In the rows, zero is written as 100.
Known rows, with every step that occurs:
kuno geba pilu duzo vasob movu ribi gekur: 124  95  113  76  131  99  104  104  94  90  91  101  56  106  86  95  61  106  93  97  114  95  116  115  69  46  95  56  72  107  84  168
peleg movu ribi duzo vasob: 116  90  106  77  105  112  96  88  128  82  102  110  76  107  104  126  61  101  122  111  86  77  120  116  122  65  112  95  85  96  85  124
pilu duzo peleg movu ribi: 139  89  110  100  93  92  101  102  108  72  97  105  67  115  103  109  81  93  102  108  108  81  107  116  87  83  99  93  86  120  76  111
kuno geba: 111  110  121  109  108  101  137  97  115  57  75  115  91  108  103  106  85  87  113  85  116  67  110  138  80  109  79  100  95  114  66  122
kuno geba pilu duzo: 127  106  129  108  112  88  125  99  97  64  77  112  76  111  88  95  89  74  101  100  115  81  97  138  62  91  69  67  75  130  72  136
felag duzo: 112  99  109  116  108  94  128  106  107  60  88  106  93  107  113  121  93  95  131  90  104  78  112  142  79  111  104  107  81  108  64  102
vasob movu ribi: 134  80  102  98  111  102  110  91  123  74  96  109  72  125  110  120  58  114  115  100  105  79  125  117  94  86  105  100  94  110  70  124
fofuf vavu: 122  94  113  116  97  95  138  101  144  60  81  127  78  120  107  110  75  72  122  123  105  67  97  127  67  101  101  111  82  125  68  117
duzo ribi: 116  94  103  107  101  102  118  105  118  60  86  102  76  105  105  116  72  82  126  100  109  74  109  121  110  89  94  117  89  121  67  122
fofuf vavu bizo duzo peleg movu ribi: 151  82  116  106  98  86  84  89  139  77  89  117  54  128  94  103  85  81  98  104  96  87  87  118  59  86  106  108  80  134  91  115
fofuf felag: 120  93  119  117  115  95  136  104  135  55  80  111  84  119  104  113  72  73  135  114  104  71  99  131  80  95  102  110  91  114  63  118
geba pilu duzo: 136  93  119  112  109  92  114  100  107  62  84  112  70  120  96  105  78  72  109  119  104  84  94  128  72  87  83  78  74  130  71  129
vasob movu ribi duzo peleg: 120  71  91  82  114  108  89  75  100  79  103  103  63  127  102  127  63  128  130  81  91  75  132  120  102  64  121  94  98  120  76  141
duzo pilu: 111  95  105  107  106  104  125  87  127  58  77  113  76  113  107  108  72  86  126  99  97  72  90  127  99  86  97  96  84  110  74  124
felag duzo ribi: 109  96  100  110  103  91  122  114  100  64  93  94  83  95  107  122  90  92  136  87  108  82  115  135  101  95  105  113  76  115  66  110
duzo peleg movu: 122  87  106  106  82  106  120  93  120  51  85  107  75  123  103  102  75  85  118  100  99  85  102  126  95  93  105  102  86  116  67  111
movu felag duzo: 117  101  98  103  110  83  134  100  99  63  88  108  97  99  119  128  100  113  126  75  103  72  115  150  89  116  100  122  89  94  73  112
pilu movu ribi: 129  88  102  101  111  98  120  101  126  71  93  116  78  111  110  120  76  98  107  93  107  65  108  111  77  97  90  105  110  114  63  110
geba pilu: 122  84  112  109  107  100  121  94  120  56  79  110  69  121  99  106  69  85  121  101  94  78  95  131  90  91  93  92  79  122  69  134
vavu fofuf geba pilu: 141  82  120  105  110  89  147  117  134  67  83  120  72  129  92  106  94  92  124  91  86  85  97  107  67  94  94  81  79  120  75  119
kuno geba pilu duzo peleg: 120  102  117  106  108  89  120  97  82  60  76  99  66  109  84  91  94  82  109  82  113  81  90  145  63  83  80  66  78  134  71  147
bizo movu ribi: 133  102  103  103  106  93  93  98  144  81  94  118  75  112  116  124  68  94  119  86  104  57  108  119  98  91  102  119  100  130  70  115
nogib gekur: 119  96  107  123  107  113  128  98  135  63  77  117  80  109  124  117  85  83  126  107  94  60  103  115  89  110  87  100  86  112  61  124
duzo pilu movu felag: 122  96  89  92  106  92  135  81  119  62  82  120  83  105  110  112  83  97  112  82  99  69  90  126  88  89  86  99  101  99  73  126
pilu duzo: 132  105  119  117  107  98  118  102  113  63  86  116  86  116  106  114  84  72  109  122  115  76  105  125  70  100  81  96  88  121  68  110
felag duzo vasob: 103  107  102  109  111  104  128  108  109  65  89  95  93  92  109  120  85  91  139  94  100  85  103  149  87  94  109  99  79  91  68  113
vavu bizo: 133  97  119  116  122  106  110  94  114  59  79  114  78  131  106  104  80  98  113  86  104  81  103  131  68  102  85  103  89  113  80  109
peleg duzo: 123  103  128  100  98  108  119  84  139  62  86  119  78  121  109  103  77  79  113  126  106  80  115  115  78  109  84  95  85  116  74  103
bizo kobes: 117  93  102  114  110  113  121  90  129  61  78  110  88  111  124  123  71  76  131  115  104  70  101  121  71  110  101  115  87  98  66  117
kobes nogib: 134  106  124  111  104  98  128  88  133  62  78  103  77  113  116  115  72  88  103  110  114  76  104  133  82  95  86  110  98  109  62  115
vasob movu: 130  87  107  109  103  110  121  88  124  59  88  112  81  132  105  113  61  94  119  111  105  89  120  124  84  91  100  94  88  114  62  119
geba pilu movu felag duzo vasob: 118  97  86  90  113  87  134  99  94  68  90  97  84  88  101  115  91  102  126  76  91  90  91  151  78  85  101  84  82  88  72  136
bizo movu felag duzo ribi: 124  112  85  97  98  75  106  106  109  77  97  102  85  88  116  129  93  99  134  62  107  72  114  141  111  93  105  130  85  119  72  117
fofuf geba pilu movu: 122  84  104  106  110  87  144  98  129  64  79  116  67  127  94  106  91  84  107  102  94  82  93  113  47  90  85  70  82  131  59  109

Rows:
111  96  97  109  105  93  132  95  108  64  88  111  85  104  106  110  95  90  126  84  98  84  92  130  69  92  102  81  82  108  64  103 => felag duzo pilu movu
120  101  119  93  94  105  114  92  132  66  91  106  68  110  103  103  74  76  118  121  110  83  118  109  99  93  85  102  81  122  76  111 => peleg duzo ribi
128  92  93  99  107  88  130  92  97  66  95  106  93  114  115  126  86  122  125  81  103  91  128  146  86  103  108  105  83  93  71  118 => vasob movu felag duzo
128  100  105  104  105  116  98  81  138  69  88  102  85  113  96  121  61  66  118  128  100  101  103  130  87  81  103  93  91  106  64  132 => bizo duzo vasob movu
103  91  104  93  114  108  108  73  119  67  85  120  77  117  104  120  73  93  132  97  86  67  104  123  108  73  103  92  84  116  80  129 => ribi duzo pilu
115  90  96  82  97  84  121  117  99  70  96  108  80  98  114  114  90  110  111  81  107  89  129  114  112  89  110  130  73  98  81  119 => peleg movu felag duzo ribi gekur
112  93  84  86  114  84  127  118  90  72  96  108  84  90  112  119  98  111  110  67  114  78  124  112  83  91  101  126  95  103  70  124 => pilu movu felag duzo ribi gekur
125  72  102  88  124  96  111  107  117  76  90  119  57  117  102  104  67  105  96  86  99  70  106  93  72  76  98  96  96  120  71  141 => geba pilu movu ribi gekur
118  91  93  95  116  100  113  102  107  83  103  88  78  100  109  126  68  119  133  90  100  94  123  139  93  75  122  87  79  88  73  123 => felag duzo vasob movu ribi
108  110  91  95  113  92  133  103  101  68  89  96  98  83  115  127  92  108  135  80  99  79  106  159  98  100  106  113  86  77  77  125 => movu felag duzo vasob
122  87  82  96  104  88  125  88  81  63  94  93  84  111  110  121  91  128  133  64  101  91  121  154  85  96  118  104  87  98  69  128 => vasob movu felag duzo peleg
126  97  104  98  91  83  133  100  108  62  93  113  96  106  116  119  96  107  117  88  100  87  117  142  98  113  102  115  76  92  75  99 => peleg movu felag duzo
113  85  108  93  125  102  110  110  125  75  89  119  71  112  117  115  68  111  106  92  107  59  122  101  90  91  104  125  100  109  76  130 => movu ribi gekur
125  89  95  92  114  112  109  93  125  79  96  96  72  110  106  120  50  109  123  105  100  86  117  126  103  68  112  91  92  93  73  135 => duzo vasob movu ribi
122  83  102  88  119  103  103  87  117  80  101  123  79  114  106  131  77  105  113  92  96  60  122  107  85  84  97  100  111  119  70  116 => pilu movu ribi duzo
111  80  101  77  119  93  104  80  85  77  90  105  59  106  83  108  87  115  114  51  94  65  107  128  78  67  94  70  101  132  73  153 => kuno geba pilu movu ribi duzo peleg
119  114  86  97  103  77  112  86  118  76  89  114  86  97  119  121  94  103  134  62  95  69  94  147  99  89  109  110  80  109  79  118 => bizo movu felag duzo pilu
124  99  103  94  117  97  88  107  142  85  93  126  69  114  120  117  64  101  108  83  107  56  117  98  90  83  108  127  100  128  73  127 => bizo movu ribi gekur
115  109  85  94  111  92  139  102  100  69  93  101  100  84  111  125  96  102  125  79  102  83  102  147  77  99  100  102  97  80  68  116 => pilu movu felag duzo vasob
132  93  102  94  113  109  87  85  138  84  96  98  75  105  100  129  58  84  114  119  99  91  109  123  98  73  108  98  97  103  71  136 => bizo duzo vasob movu ribi
136  95  114  110  84  99  112  99  107  57  90  108  76  122  99  102  84  72  107  119  110  91  101  123  77  89  94  87  79  124  69  107 => pilu duzo peleg movu
147  98  103  101  114  81  111  73  137  74  78  133  70  117  96  105  96  74  96  96  96  81  69  124  41  87  83  101  91  119  91  124 => fofuf vavu bizo duzo pilu movu felag
149  94  109  99  101  93  88  77  112  62  81  109  75  123  99  107  95  91  97  80  96  94  94  136  80  102  90  117  94  111  89  118 => vavu bizo duzo peleg movu felag
137  87  102  90  94  69  131  95  103  68  84  105  61  124  94  103  104  96  99  104  96  92  95  127  67  80  90  72  64  122  81  121 => fofuf geba pilu duzo peleg movu felag
124  104  120  101  106  86  118  106  90  67  81  99  65  99  83  96  86  71  107  94  119  85  100  132  84  75  70  74  71  137  74  145 => kuno geba pilu duzo ribi
124  95  96  92  87  80  126  107  101  65  97  100  85  95  110  121  93  103  122  84  104  90  120  134  119  97  103  121  73  99  77  108 => peleg movu felag duzo ribi
129  83  107  108  105  99  126  94  119  56  83  115  71  121  95  102  73  78  111  99  96  82  91  121  70  90  87  82  90  126  60  125 => geba pilu movu
116  86  84  82  114  88  118  109  87  74  98  101  78  105  112  120  79  126  118  74  111  94  140  119  100  79  116  121  79  99  76  137 => vasob movu felag duzo ribi gekur
123  100  93  102  108  83  139  100  99  64  92  113  100  99  115  124  104  106  117  75  105  76  112  139  70  115  93  111  99  97  64  104 => pilu movu felag duzo
119  82  100  100  92  88  111  104  101  70  99  95  72  106  109  116  91  115  124  76  97  83  113  133  96  94  121  103  79  108  73  104 => felag duzo peleg movu ribi
110  82  93  74  128  93  115  90  122  92  96  107  58  109  92  125  82  107  119  96  79  75  104  110  73  54  103  61  86  115  76  131 => fofuf geba pilu movu ribi duzo vasob
113  93  95  80  121  112  102  89  119  84  102  110  79  99  103  131  70  102  123  96  93  66  114  115  93  68  103  91  107  102  74  128 => pilu movu ribi duzo vasob
108  95  105  71  126  102  109  85  102  85  92  106  68  93  84  112  74  103  115  73  92  71  105  129  86  58  91  62  94  110  79  154 => kuno geba pilu movu ribi duzo vasob
100  92  100  100  114  95  117  123  98  68  92  102  78  98  110  115  87  99  124  83  112  81  124  115  93  87  111  122  78  114  70  122 => felag duzo ribi gekur
134  85  96  94  108  89  132  89  112  59  83  116  76  114  101  110  80  96  107  83  96  76  94  130  80  95  84  96  98  110  68  136 => geba pilu movu felag
125  90  85  92  103  85  123  99  90  71  99  93  82  102  109  126  83  119  130  76  108  94  131  139  107  87  109  113  80  101  72  126 => vasob movu felag duzo ribi
115  92  89  79  114  98  119  68  110  71  89  126  83  110  106  124  83  105  119  81  88  66  104  122  97  77  93  95  102  104  80  132 => ribi duzo pilu movu felag
127  79  102  96  90  99  108  97  120  66  92  103  65  116  106  110  72  104  114  90  98  75  108  119  104  87  110  107  92  114  74  117 => duzo peleg movu ribi
110  93  104  114  114  83  143  100  116  63  86  107  84  105  99  109  93  78  141  93  98  85  85  132  61  82  110  81  79  109  62  106 => fofuf felag duzo pilu movu
133  125  93  100  122  89  97  96  105  81  91  102  87  99  114  118  94  110  129  55  98  85  98  159  76  89  103  108  82  95  90  116 => vavu bizo movu felag duzo vasob
